(in the rows, 128 means zero)
Known rows, with every step that occurs
Y U X A C Z: [169 131 131 113 134 192 169 113 128 110 130  91 129 163 167  57  78 110
 134 150 101  64 120 171  87 182 164 185 182  93  71 116 112  96 101 169
 168 171 138 196  81 156 150 136]
W N V: [ 93 105 133 130 124  99 108 128 203 142 122 115 134 116 145 120 179 147
 135 168 168 190 125  99 120 102 109 159 140 192 142 125 123 126 160 112
 113 141 108 111  91  85 137  83]
N F U: [ 94 116 121 197  98 106 120 126 137 164 108 142 118  99  65 151 145 158
 174  99 120 113 148 144 185  99 135  80 105 168  87 133 132 120 146 148
 104  54 147 162 127 169 108  98]
A F U: [119 125 125  91  89 133 143  93  73 128 139  96  87 115  91  94 106 173
 104 117 116 108 152 114 134  93 121  70  80 136  93  93 142 150 180 118
 111 111  95 145 157 101 187  99]
U X: [160 115 129 145  87 137 107 129  98  76 130 120 149 139 160  84 119 130
 116 157 108 118 118 167 133 151 107 124 177 112  87 140 118 136 103 129
 191 103  96 126  79 115 147 148]
X A C Z: [ 54 157 139  94 175 197 109 188 151 138 121  81 110 150 157  90  95 166
 157 130 145  65  80 146 100 116 157 147 155 134 100 101 153  89 146 121
 156  81 158 183  85 185  83 151]
V U X A: [182 142 148 128 175 116 146 168 111 107 184 128 126 151 159  77  88  29
 158 120 110 131 113 160  85 121 121 152 125 131 117 132 100 107  74 139
 183 157 111 111 121 110 117 136]
T C Z: [ 40  97 144 178 129 179 144  74 104 130 119  84 183 110 128 163 131 157
 140 125 106  86 131 110 132 128 151  78 159 105 111 160 101 133 116  76
 144 130 183 175  84 150 155 122]
D U W A C P: [114 190 114 128 160 167 114 131 131 144  68 160  98 137 149 197 153 151
  61 108 187 164 106 110 105 169 117 153 115  60 180 138 112 120 141 126
  86 156 136 103 175 162  85 148]
N V U D: [126  97 166 115 154  98 148 152 202 126 140 166 142 121 121 155 149  50
 148 104 119 181 129 102 128 109 126 188 121 192 147 103 135 111 141 116
 129 154 112 148 128  79 135 117]
T C P: [ 47 156 135 173 115 172 122  74  80 142 111  93 126 140 129 158 109 171
 122 109 100 116 145 113 147 163 117  57 161 102 110 190  66 131 161  96
 144 114 150 124 108 120 152 151]
A F U W N: [117 129 128  80  88 127 154 102  74 143 149 118 107 106 111 115 133 168
  95 126 145 142 148 119 107  85 109  89  88 134 119 100 137 151 176 124
  73 135 100 133 149 110 168 117]
D U: [164 159 116 171 120 143 100  84 140 125  85 136  83 132 127 165 154 144
  87 142 169 127 117 117 135 143 124 105 108 107 140 111 117 133 142 114
 157 140 120 112 161 138 128 108]
P C: [104 108 134  92  98 147 132 109 148 109  95 168 134 114 144 120  76 174
 113 139 118  95 131 122 157  90  84  79 177 123 113 171  80 123 158  78
 143 109 142 101 149 153 103 145]
D U X N C P: [212 187 153 202 123 127  99  71 128 101 127 136 130 166 105 170 133 149
  71 160 173 146 119 161 125 185 146 127 133  73 129 162 102 148 107 140
 178 154 124  81 130 127 134 159]
V U D: [145 131 138 119 129 104 108 144 115 118 152 160 145 110 149 154 126  20
 173 105 122 161 111 147 117 120 114 137  95 166 127  99 108  86 145 148
 165 166 110 130 165 102 107 123]
V U W A: [125 122 107  87 178 115 147 184 107 154 138 153 142 115 176 147 120  35
 157  85 119 177 124 104 107 119  99 158  99 115 178 136 115 116  95 137
  88 184 129 106 187 105  76 120]
X A F U: [120 158 139  66 138 147 133 150 105 147 159  95  51 136 118  49  84 154
 109 108 110  70 129 139 110  97 131 112  87 142 125  94 157 123 149 102
 125  87 147 147 136 131 138 146]
A F: [122 144 119  80  82 147 119 102  71 134 136  80  78 108 119  83  71 153
 116 100 137 128 162 136 124 115 104  70 101 154  93 100 114 160 189 133
 133 141  85 131 147  85 167  99]
Y U: [165 107  92 108  90 165 141  82 128 139  98  99 102 149 162  95 100 123
 153 135  89  93 149 123 142 177 130 136 151 126  89 108 120 111 143 165
 143 177 122 174 146 114 147  94]
Y A: [ 83 157 112 137 154 138 114 102 123 148  92 118 111 125 110  83 100 110
 152 124  75  74 140  88 162 151 146 137 132 122 124 111 144 118 120 115
 162 112 134 138 139 126 165 132]
N F: [ 97 135 115 186  95 121  96 137 134 168 103 120 114  96  90 144 110 136
 181  82 140 127 161 168 173 116 118  81 126 182  87 140 105 131 152 166
 127  80 131 155 117 152  84  95]
U W: [101 112 109  83  91 146 117 151 104 140  99 147 147 116 191 168 157 138
 122 121 129 154 128 117 136 119  82 130 152 123 145 130 150 144 142 128
  94 127 135 141 139 136  90 164]
W N V U: [109 107 140 130 156  87 128 131 201 146 147 128 136 119 145 125 170  99
 149 156 168 205 124  94 104  92 114 171 124 201 147 127 105 119 140 120
 119 180  97  98 105  75 133  71]
C T: [ 82  65 108 127 136 148 100 124 107 118  97  74 132 126 144 176 149 147
 151 138 144  89 126  79 148 110 115 108 121 118  83 145  98 181 171  92
 186 104 169 183 114 146 100  95]
D U X N F: [223 165 134 196 111 119 106  88 145  87 126 143 130 154 103 177 140 135
  78 152 181 128 130 170 118 179 148 113 147  98 145 150 100 143 110 143
 176 156 125  78 119 149 139 134]
X N V: [159  82 121 107 104  86 106 127 207  98 138 105 177 179 119 183 137 159
 132 153 126 129 133  80 169 159 152 135 183 161 169 141 165 152 163 135
 141 140 132  84 116  96 144 126]
C Z: [ 61  93 139 152 140 167 110 131 117 128 113  74 206 121 148 119 151 128
 129 128 147  68 106 103 127 100 136 147 140 102  89 115 169 111 137 130
 148 104 157 202 110 149 121 105]
U W A C: [ 49 124  87  56 130 162 118 185 123 145  68 150 135 106 184 167 131 153
 129 104 128 166 110 111 131 143 103 151 151  94 174 133 143 127 133 128
  56 129 140 129 149 150  64 155]
F U W A: [ 86  83  99  98 121 123 141 146 119 134  93 167 139 112 140 154 187 166
 108 128  83 119 104  74 158 105 114 138 103  86 170 126 182 115 115  98
  49  76 155 148 169 149 112 153]
N F U W A: [ 80 116 115 166 114 110 130 151 133 174 104 164 131  82  80 172 155 142
 151  78 121 136 151 139 168 104 122 109  98 142 131 145 141 120 127 147
  53  67 159 155 143 174  77 116]
N V U X: [150  88 165 132 171 105 170 149 193 116 151 145 145 147 123 116 134  60
 138 123 117 177 138 100 124 116 126 188 148 169 130 132 117 136 103 112
 142 154 100 135 104  79 150 106]
N F U W: [ 91 115 124 179  97 111 134 139 129 172 110 160 136  92  81 178 161 152
 159  95 129 130 153 144 173  95 120  97 110 156 110 140 143 131 139 153
  78  63 149 163 126 181  88 120]
F U W: [105  85 112 115  98 122 149 127 110 130 107 159 150 126 138 162 195 167
 118 149  94 119 106  80 159  92 111 118 116 107 141 115 183 128 130 105
  80  75 142 159 149 155 122 154]
A F U D: [125 130 137  90  68 128 131  93  75 118 142 125  96  95  92 116 115 154
  96 115 121 115 142 137 128  99 120  79  76 145  98  75 144 131 192 124
 110 114 100 154 158 104 178 126]
U W N F: [ 87 130 120 121  95 117 114 156 134 171 121 153 154  90 167 178 171 130
 136 126 181 196 139 154 111 108  84 131 144 159 144 148 119 139 143 156
  71 144 131 120 107 147  72 132]
Y A F: [ 99 174 125 106 150 147 128  86  88 154 125 100  83 115  87  58  64 112
 129  98  95  80 168 105 131 144 141 118 105 127 112 101 131 141 144 120
 143 139 111 130 148 106 201 118]
F U X A: [141 105 139 139 122 123 145 136 121  94 139 137 124 150 126  78 158 165
 111 166  75  76  94 134 144 109 135 130 127 101 109 116 169 106  95  96
 145  49 143 154 104 154 154 164]
W A: [ 73 111  77  93 145 142  82 160 129 133  72 114 101  96 152  93 107 141
 126  95  91 117 118  97 166 152 111 136 106 100 170 129 142 101 120 113
  96 108 145 112 175 106  94 110]

Rows
[209 118 130 139 145  90 137 142 110  84 188 123 173 167 147 122 101  44
 168 137 119 147 122 143 110 150 136 131 144 131 122 149  98 130  96 155
 188 186  97  81 127  94 134 122] : V U X N
[198 162 134 185 118 143 114  84 123  88 107 146 104 143 132 140 146 132
  69 156 168 127 113 153 113 164 123 121 134  84 133 129 107 134 101 117
 181 146 109 102 126 141 144 134] : D U X
[106 140 136 191 115 128 132 148 137 144 132 141 116 113  68 130 127 161
 165 112 124 105 133 184 150 110 152 102 133 157  78 140 123 115 127 153
 124  47 140 165  81 190 105 128] : N F U X A C
[202 178 146 159 141 154 117 109 139  94 124 140  82 149 135 117 134 129
  64 151 167 111 105 169  96 159 133 137 130  84 142 128 112 121  91 108
 183 136 133 107 119 151 133 153] : D U X A
[206 193 149 152 140 154 123  99 114  99 137 138  69 142 126 107 115 127
  54 136 171 113 123 178  82 157 135 129 121  91 137 120 103 132 101 114
 173 148 122 102 124 139 152 149] : D U X A F
[ 83 121  85  70 136 140 116 137  97 141  96 109  80  87 106  79  90 159
 101  81  93 114 141  98 142 130 119 117  70  96 164 112 142 120 135 109
  62 117 131 115 192  97 136 100] : W A F U
[167 160 154 104 117 153 127 148  88  88 168 100  97 139 149  38  74 124
  96 133 118  95 129 202  92 144 120 132 157 118  94 126 121 133 104 123
 176 106 115 127  77 115 150 172] : U X A F
[180 123 135 144 150 112 143 143  97  97 168 130 147 146 156  98 106  38
 165 126 114 150 122 146 107 129 114 132 129 128 107 136  88 123  84 145
 185 163  91 108 126  97 127 112] : V U X
[159 160 122 139 121 148 124 106 130 135  90 166 106 129 151 200 172 133
  74 135 183 156 117 121 116 141 106 127 115  89 168 123 125 142 132 116
 115 157 132 110 164 154 107 144] : D U W
[117 164 137 126 147 138 162  78  82 138 134 118  98 121  69  51  86 119
 113 119  77  72 158 108 124 137 158 125 103 108 109 104 140 137 119 112
 138 121 114 144 137 120 217 133] : Y A F U X
[185 136 119 102 119 181 158 115 133 109 128 102 101 165 168  53  71 118
 139 151  92  79 133 174 100 188 152 163 185 108  76 115 101 102 111 169
 169 170 121 175  91 140 151 139] : Y U X A C
[162 113 122 148  83  94  72  98 143 136 130  97 165 150 107 177 103 186
 182 157 105 142 138 126 191 160 153  89 149 154 126 152 149 170 137 149
 153 137 150  92 130  91 100 151] : X N C
[109 126 124 193 101  89 106 118 150 148 135 136 139  93 105 127 173 154
 155 158 170 163 129 165 125  97 124 108 118 182 103 143 102 115 134 155
 113 110 123 115  87 139 119  85] : W N F U X
[ 91 127 116 183 101  87 100 115 156 165 126 128 130  89 106 135 174 160
 164 150 171 164 134 145 138  86 122 106 111 190 108 134 109 108 152 152
 102 107 125 119 104 141 108  74] : W N F U
[122 172 137  59 141 158 114 159 100 154 158  83  49 131 141  43  60 139
 115  99 123  85 141 160 103 114 120 114 107 149 119  98 140 125 158 114
 139 110 140 138 132 119 127 147] : X A F
[136 161 134 123 146 121 151  78  91 125 142 110 115 138  62  76  87 126
 116 123  82  66 162 107 132 155 174 121 115 106 120 111 149 144 124 122
 137 133 115 113 140 116 224 135] : Y A F U X N
[178  86 129 113 134  73 130 134 202 102 159 111 179 182 117 185 130 108
 150 143 125 147 137  79 149 156 161 146 168 166 170 141 150 150 149 139
 142 171 126  78 134  86 137 116] : X N V U
[ 72  94  98  93 129 135 144 156 128 130  85 159 139 118 134 164 177 183
 120 136  92 126  94  79 155 107 125 138 111  88 162 119 176 114 130 102
  55  79 146 154 154 166 105 148] : F U W A C
[165  85 122  87 149  75 135 157 200 113 150 133 184 168 126 197 135  99
 140 126 123 162 132  74 136 159 156 169 162 143 208 151 153 149 131 141
 102 184 140  69 148  87 123 127] : X N V U W A
[160 140 149 122 121 148 113 157 116  86 148 115 116 151 168  51  99 124
 109 148 102  89 112 189 110 144 117 144 170 116 105 130 126 117  84 117
 190  90 130 133  70 133 129 179] : U X A
[121 134 143 196 111 111 134 145 137 145 136 147 117 111  69 121 133 142
 155 107 113  98 143 181 158 109 140 105 123 156  88 141 131 112 112 151
 117  51 151 161  98 177 107 127] : N F U X A
[155 153 135 142 135 129 132 105 175 144 102 172 114 119 147 203 200 136
  62 152 211 192 118 111  92 131 112 162 117 116 185 129 120 141 132 112
  95 182 130 101 144 138 114 129] : D U W N V
[151 174 129 162 123 127 115 103 147 157 104 169 106 110 137 208 184 133
  83 137 223 184 129 144  98 128 110 130 109 118 168 136 105 140 136 136
  95 172 132  98 148 163  98 123] : D U W N F
[161 121 102 156  78  91  81 126 153 123 137 102 171 149 100 194 113 157
 171 125 143 114 158 144 175 162 158  77 162 165 131 157 131 150 166 182
 144 122 144  84 125 141 103 120] : X N F
[132 108 170 119 193 120 170 171 207 114 155 143 128 158 125 108 115  76
 149 121 122 171 125 110 106 118 143 201 155 172 131 131 120 123 104 112
 149 147 103 138  88 100 138 119] : N V U X A C
[167  74 138 151 100  92 150 108 152  66 142 141 179 165 101 138 174 168
 107 182  84  99 109 101 161 126 158 132 155 109 128 131 172 134 111 108
 136  80 130 123 102 130 179 149] : F U X N V
[121 121 147 135 180 109 146 146 115 176 168 146 182 107 164 159 146  42
 176 121 164 202 122 125  87  85 110 165  97 144 138 140 109 131  92 148
 102 206 132 127 149 105  69 118] : V U W N C Z
[120 118  96  72 130 123 120 138 100 111 123 111 107 107 104  87  92 158
  91  99  95 113 138 115 132 155 137 120  98  84 170 128 141 128 120 121
  75 129 131  92 176  94 150 113] : W A F U X N
[124 146 154 127 145 177 118 172 122  80 142 102 142 154 161  65  99 142
 125 152 130  81  84 190  87 145 146 158 190 105  84 129 130 109  94 131
 191  90 128 158  46 168 128 168] : U X A C Z
[110 138 132 176 117  99 107 134 156 155 148 129 125  99 110 110 164 149
 151 154 167 150 124 175 115  94 129 121 119 181 110 144 108 105 126 147
 112 102 135 116  81 148 109 100] : W N F U X A
[199 109 123 138  76 113 100 117 115  49 153 110 187 169 150 119 120 143
 117 178 113 113 119 166 140 178 134 115 201 112 117 156 130 149 109 150
 193 125 111  83  84 116 155 157] : U X N
[120 123 125  74  85 137 158 108  66 140 140 117 102 112 106 119 123 170
  93 115 128 124 152 115 120  91 112  85  86 124 111 100 144 160 169 118
  80 121 102 144 157 114 168 127] : A F U W
[150 138 160 132 197 140 154 175 116 104 184 115 153 155 157  82  89  41
 167 126 132 121  99 160  71 123 146 166 139 122 101 128 100 102  79 144
 183 157 115 139 106 132 111 131] : V U X A C Z
[114  98 147  76 184 110 179 168 182 149 141 150 125 120 127 143 130  60
 123  80 129 198 151  77 108 106 113 200 114 156 178 124 130 141 121 113
  69 181 115 130 149  73 129 106] : N V U W A F
[130 126 136 123 160 100 142 151 116 177 159 157 149 112 167 159 141  52
 180 120 148 219 128 125 100  96  98 151  93 159 142 142  96 135  97 146
 104 199 118 106 151  91  71 122] : V U W N C
[ 86 124 100  67 125 131 108 137 101 134 102 128  88  76 109  97  98 142
  95  81  94 119 136 121 138 134 122 124  69  99 167 101 146 103 146 114
  63 117 133 121 193  98 136 114] : W A F U D
[116  97 138 139 139 140 146 138 122  90 134 126 127 155 117 110 158 178
 127 178  96  71  85 123 133 110 157 129 134 100  93 124 148 125 110  89
 162  49 151 169  85 176 141 158] : F U X A C T
[137 125 122 104 162 103 146 160 115 152 159 151 156 119 182 156 147  43
 165 120 155 199 124 118  84  97  95 148 107 150 155 137 100 124 114 143
 111 204 108  98 154 105  89 115] : V U W N
[ 97  92 127 137 102 105 137 115 125 156 117 164 148 107 129 162 201 185
 131 166 112 161 106  96 151  81 118 128  98 126 136 129 169 132 119 104
  66  94 148 145 136 139 106 147] : F U W N C
[226 146 147 174 123 119 123  84 171  72 122 145 131 166 109 175 150 135
  63 166 175 136 117 138 115 180 151 139 158  94 156 140 115 143 106 120
 172 168 120  79 119 128 158 137] : D U X N V
[138 120 123 103 157 115 150 162 103 148 155 150 148 132 177 153 128  39
 167 102 129 174 128 111 108 107  94 139 112 135 146 132 115 127 112 141
 118 182 114 119 166 109  88 123] : V U W
[145 105  97 142 100  80 107 140 157 132 131 134 180 138  92 208 136 160
 146 117 127 118 145 122 174 154 160 103 147 130 170 160 155 141 145 170
  86 111 169  86 147 152  95 136] : X N F U W A
[ 31 161 127 144 189 182 128 117 133 150  86 103 144 133 101 100  98 136
 174 133 111  62 111  89 131 148 187 155 157 110  89  99 143 109 137 126
 164 111 131 178 103 171 160 119] : Y A C Z
[ 94 161 130 103 151 135 163  89  86 157 125 124  96 112  79  82  99 119
 117 107  83  84 164  90 127 124 148 129  95 106 126  98 152 141 130 115
 110 127 125 145 157 125 199 138] : Y A F U W
